Each row comes from the steps of one path. Every step used is in the known rows, and no mark comes twice. Write the path behind each row, first mark first.
Known rows
neta, rufim: | -.20 | -.07 |  .05 |  .01 | -.37 |  .05 |  .25 |  .12 |  .29 | -.02 | -.06 |  .06 |  .22 | -.02 |  .10 | -.03 | -.51 | -.03 | -.16 |
rufim, kiro: | -.40 | -.31 | -.05 | -.02 | -.07 |  .01 |  .20 |  .23 |  .23 | -.04 | -.03 | -.12 |  .11 | -.30 | -.10 | -.07 | -.29 | -.22 | -.16 |
renaz, rufim, manot, vukek, gonav: | -.23 | -.17 |  .32 |  .04 | -.25 |  .00 |  .10 | -.24 |  .42 | -.12 | -.07 | -.41 |  .19 | -.05 |  .10 | -.59 |  .33 | -.41 | -.22 |
rufim, manot: | -.19 | -.18 | -.14 | -.02 | -.17 | -.03 |  .16 | -.05 |  .07 |  .03 | -.04 | -.05 |  .14 |  .00 | -.04 | -.34 | -.03 | -.33 |  .00 |
kiro, vukek, gonav: | -.30 | -.25 |  .30 |  .22 | -.27 |  .03 |  .14 | -.07 |  .16 | -.12 |  .09 |  .05 |  .12 | -.11 | -.14 |  .05 | -.02 | -.02 | -.32 |
neta, rufim, manot, vukek: | -.19 | -.07 |  .19 |  .01 | -.24 | -.05 |  .17 | -.12 |  .34 |  .06 | -.06 | -.36 |  .50 |  .08 |  .09 | -.32 | -.27 | -.17 | -.12 |
renaz, rufim, kiro, vukek: | -.40 | -.46 |  .11 |  .12 | -.29 | -.13 |  .07 |  .27 |  .49 | -.34 | -.07 | -.11 |  .20 | -.57 | -.12 | -.22 | -.31 | -.38 | -.22 |
manot, vukek, gonav: | -.38 | -.17 |  .31 |  .16 | -.16 |  .08 |  .23 | -.11 |  .33 |  .07 |  .06 | -.23 |  .14 |  .12 | -.03 | -.07 |  .07 |  .01 | -.39 |
vukek, manot: | -.29 | -.17 | -.01 |  .13 | -.16 |  .12 |  .25 |  .05 |  .08 |  .01 |  .07 |  .06 |  .12 | -.02 | -.09 | -.22 |  .13 | -.14 | -.11 |
neta, rufim, kiro, vukek, manot: | -.29 | -.27 |  .29 |  .21 | -.17 |  .05 |  .05 |  .05 |  .25 | -.22 |  .10 | -.24 |  .57 | -.49 | -.15 | -.09 | -.28 | -.12 | -.16 |
renaz, rufim: | -.28 | -.21 | -.06 |  .02 | -.39 | -.02 |  .23 |  .23 |  .40 | -.18 | -.15 |  .13 | -.06 | -.15 |  .08 | -.34 | -.18 | -.31 | -.17 |
renaz, rufim, kiro, vukek, gonav: | -.37 | -.41 |  .37 |  .16 | -.26 | -.02 |  .02 |  .07 |  .43 | -.37 | -.02 | -.21 |  .13 | -.59 | -.08 | -.19 | -.03 | -.32 | -.30 |
manot, vukek, gonav, rubi: | -.27 | -.10 |  .22 |  .10 | -.15 |  .26 |  .26 | -.09 |  .13 |  .21 | -.01 | -.10 |  .01 |  .31 | -.13 |  .18 |  .04 |  .13 | -.37 |
gonav, rubi, neta, rufim, manot: |  .20 |  .12 | -.26 | -.07 |  .03 |  .15 |  .11 |  .02 |  .07 |  .12 |  .00 |  .13 |  .14 |  .16 | -.03 | -.09 | -.41 | -.10 | -.07 |
rubi, kiro, vukek, gonav: | -.31 | -.41 |  .32 |  .13 | -.43 |  .11 |  .14 |  .19 |  .02 |  .04 |  .26 |  .04 |  .05 | -.20 | -.13 |  .20 | -.17 |  .03 | -.23 |
rubi, manot, vukek, gonav: | -.33 | -.08 |  .22 |  .05 | -.28 | -.06 |  .12 | -.21 |  .34 |  .22 |  .03 | -.10 | -.09 |  .13 |  .12 | -.23 |  .46 |  .02 | -.29 |
manot, vukek, gonav, rubi, neta, rufim, kiro: | -.08 |  .01 |  .22 |  .06 |  .18 |  .26 |  .12 |  .03 |  .36 |  .12 |  .11 | -.29 |  .22 | -.05 | -.08 |  .22 | -.41 |  .13 | -.47 |
gonav, vukek: | -.25 | -.36 |  .08 | -.01 | -.28 | -.02 |  .27 | -.13 |  .45 |  .04 |  .13 |  .03 |  .10 | -.03 |  .07 | -.27 | -.19 | -.13 | -.26 |
neta, rufim, manot, vukek, gonav, rubi, kiro: | -.06 | -.12 |  .34 | -.11 | -.33 |  .31 |  .13 | -.02 | -.05 |  .31 |  .08 | -.36 |  .26 |  .20 |  .01 |  .13 | -.20 |  .02 | -.10 |
gonav, rubi, kiro, vukek: | -.23 | -.40 | -.03 |  .04 | -.40 |  .21 |  .21 |  .47 | -.12 |  .22 |  .12 |  .27 | -.02 | -.01 | -.32 |  .42 | -.43 |  .08 | -.12 |

Which path is each row?
| -.14 |  .00 | -.05 | -.07 | -.28 |  .13 |  .13 | -.10 |  .01 |  .27 | -.05 |  .25 | -.39 |  .22 |  .02 |  .03 |  .37 |  .10 | -.10 |  vukek, gonav, rubi, manot
| -.12 | -.10 |  .28 |  .00 | -.28 |  .05 | -.03 | -.10 |  .17 |  .07 | -.04 | -.05 |  .06 | -.28 | -.03 |  .20 | -.03 |  .13 | -.14 |  neta, rufim, kiro, vukek, gonav, rubi, manot
| -.21 | -.35 |  .01 |  .17 | -.33 |  .32 |  .16 |  .37 | -.25 |  .20 |  .20 |  .20 |  .09 | -.03 | -.38 |  .28 | -.06 |  .02 | -.09 |  gonav, rubi, kiro, vukek, manot
|  .20 |  .06 |  .14 |  .12 | -.02 |  .16 | -.03 | -.21 |  .06 | -.01 |  .13 |  .04 |  .26 |  .03 | -.10 |  .04 | -.19 |  .00 | -.22 |  kiro, vukek, gonav, rubi, neta, rufim, manot
| -.17 | -.24 |  .21 | -.08 | -.19 |  .29 |  .17 |  .02 | -.16 |  .38 |  .13 | -.28 |  .06 |  .23 | -.14 |  .08 |  .11 | -.07 | -.11 |  rufim, manot, vukek, gonav, rubi, kiro
| -.30 | -.31 |  .23 |  .10 | -.26 | -.05 |  .09 |  .17 |  .36 | -.19 | -.03 | -.15 |  .46 | -.47 | -.10 |  .12 | -.62 | -.10 | -.20 |  neta, rufim, kiro, vukek
|  .02 |  .03 |  .07 | -.03 |  .13 |  .28 |  .09 |  .08 |  .20 |  .02 |  .08 | -.05 |  .03 | -.13 | -.07 |  .25 | -.48 |  .07 | -.33 |  vukek, gonav, rubi, neta, rufim, kiro
| -.17 | -.22 |  .08 | -.09 | -.33 |  .39 |  .24 |  .27 | -.20 |  .28 |  .12 |  .15 | -.24 |  .11 | -.14 |  .37 | -.12 |  .08 | -.15 |  vukek, gonav, rubi, kiro
|  .00 |  .07 |  .25 |  .06 |  .07 |  .04 |  .05 | -.27 |  .33 |  .07 |  .16 | -.33 |  .38 |  .07 |  .12 | -.32 | -.10 | -.10 | -.34 |  rubi, neta, rufim, manot, vukek, gonav
| -.22 | -.25 |  .16 | -.01 | -.32 |  .00 | -.05 |  .02 |  .32 | -.10 | -.11 | -.01 | -.20 | -.39 | -.05 | -.09 |  .31 | -.15 | -.15 |  renaz, rufim, kiro, vukek, gonav, rubi, manot
| -.09 | -.17 |  .29 |  .18 |  .04 |  .02 | -.04 | -.01 |  .38 | -.20 |  .22 | -.14 |  .33 | -.47 | -.05 |  .08 | -.45 |  .01 | -.42 |  rubi, neta, rufim, kiro, vukek, gonav
| -.05 | -.03 | -.38 |  .04 |  .08 |  .19 |  .24 |  .28 |  .06 |  .19 |  .05 |  .39 | -.19 |  .19 | -.19 |  .15 | -.33 |  .00 | -.26 |  gonav, rubi, neta
|  .24 |  .18 |  .00 | -.04 |  .05 |  .24 |  .06 | -.19 |  .04 |  .08 |  .07 |  .00 |  .10 |  .15 |  .00 | -.03 | -.18 | -.06 | -.17 |  vukek, gonav, rubi, neta, rufim, manot
|  .02 |  .12 |  .19 |  .12 |  .02 |  .26 |  .18 | -.04 |  .30 |  .19 |  .12 | -.06 |  .13 |  .29 |  .00 |  .22 | -.33 |  .25 | -.48 |  manot, vukek, gonav, rubi, neta, rufim
|  .00 |  .02 |  .03 |  .05 |  .22 |  .19 |  .12 | -.19 |  .08 |  .24 |  .13 | -.15 |  .04 |  .30 | -.16 | -.09 |  .16 | -.08 | -.32 |  rufim, manot, vukek, gonav, rubi, neta
| -.16 | -.09 |  .12 |  .10 | -.34 |  .04 |  .05 | -.13 |  .05 |  .16 |  .01 |  .26 | -.25 |  .08 | -.10 |  .14 |  .34 |  .14 | -.16 |  kiro, vukek, gonav, rubi, manot
|  .08 |  .10 | -.08 |  .00 |  .07 |  .13 |  .14 | -.03 |  .23 |  .25 |  .04 | -.11 |  .33 |  .27 | -.04 | -.09 | -.39 | -.04 | -.21 |  gonav, rubi, neta, rufim, manot, vukek
| -.28 | -.26 |  .23 | -.02 | -.29 |  .35 |  .25 |  .22 | -.03 |  .37 |  .15 | -.11 | -.07 |  .24 | -.16 |  .33 | -.10 |  .15 | -.28 |  manot, vukek, gonav, rubi, kiro
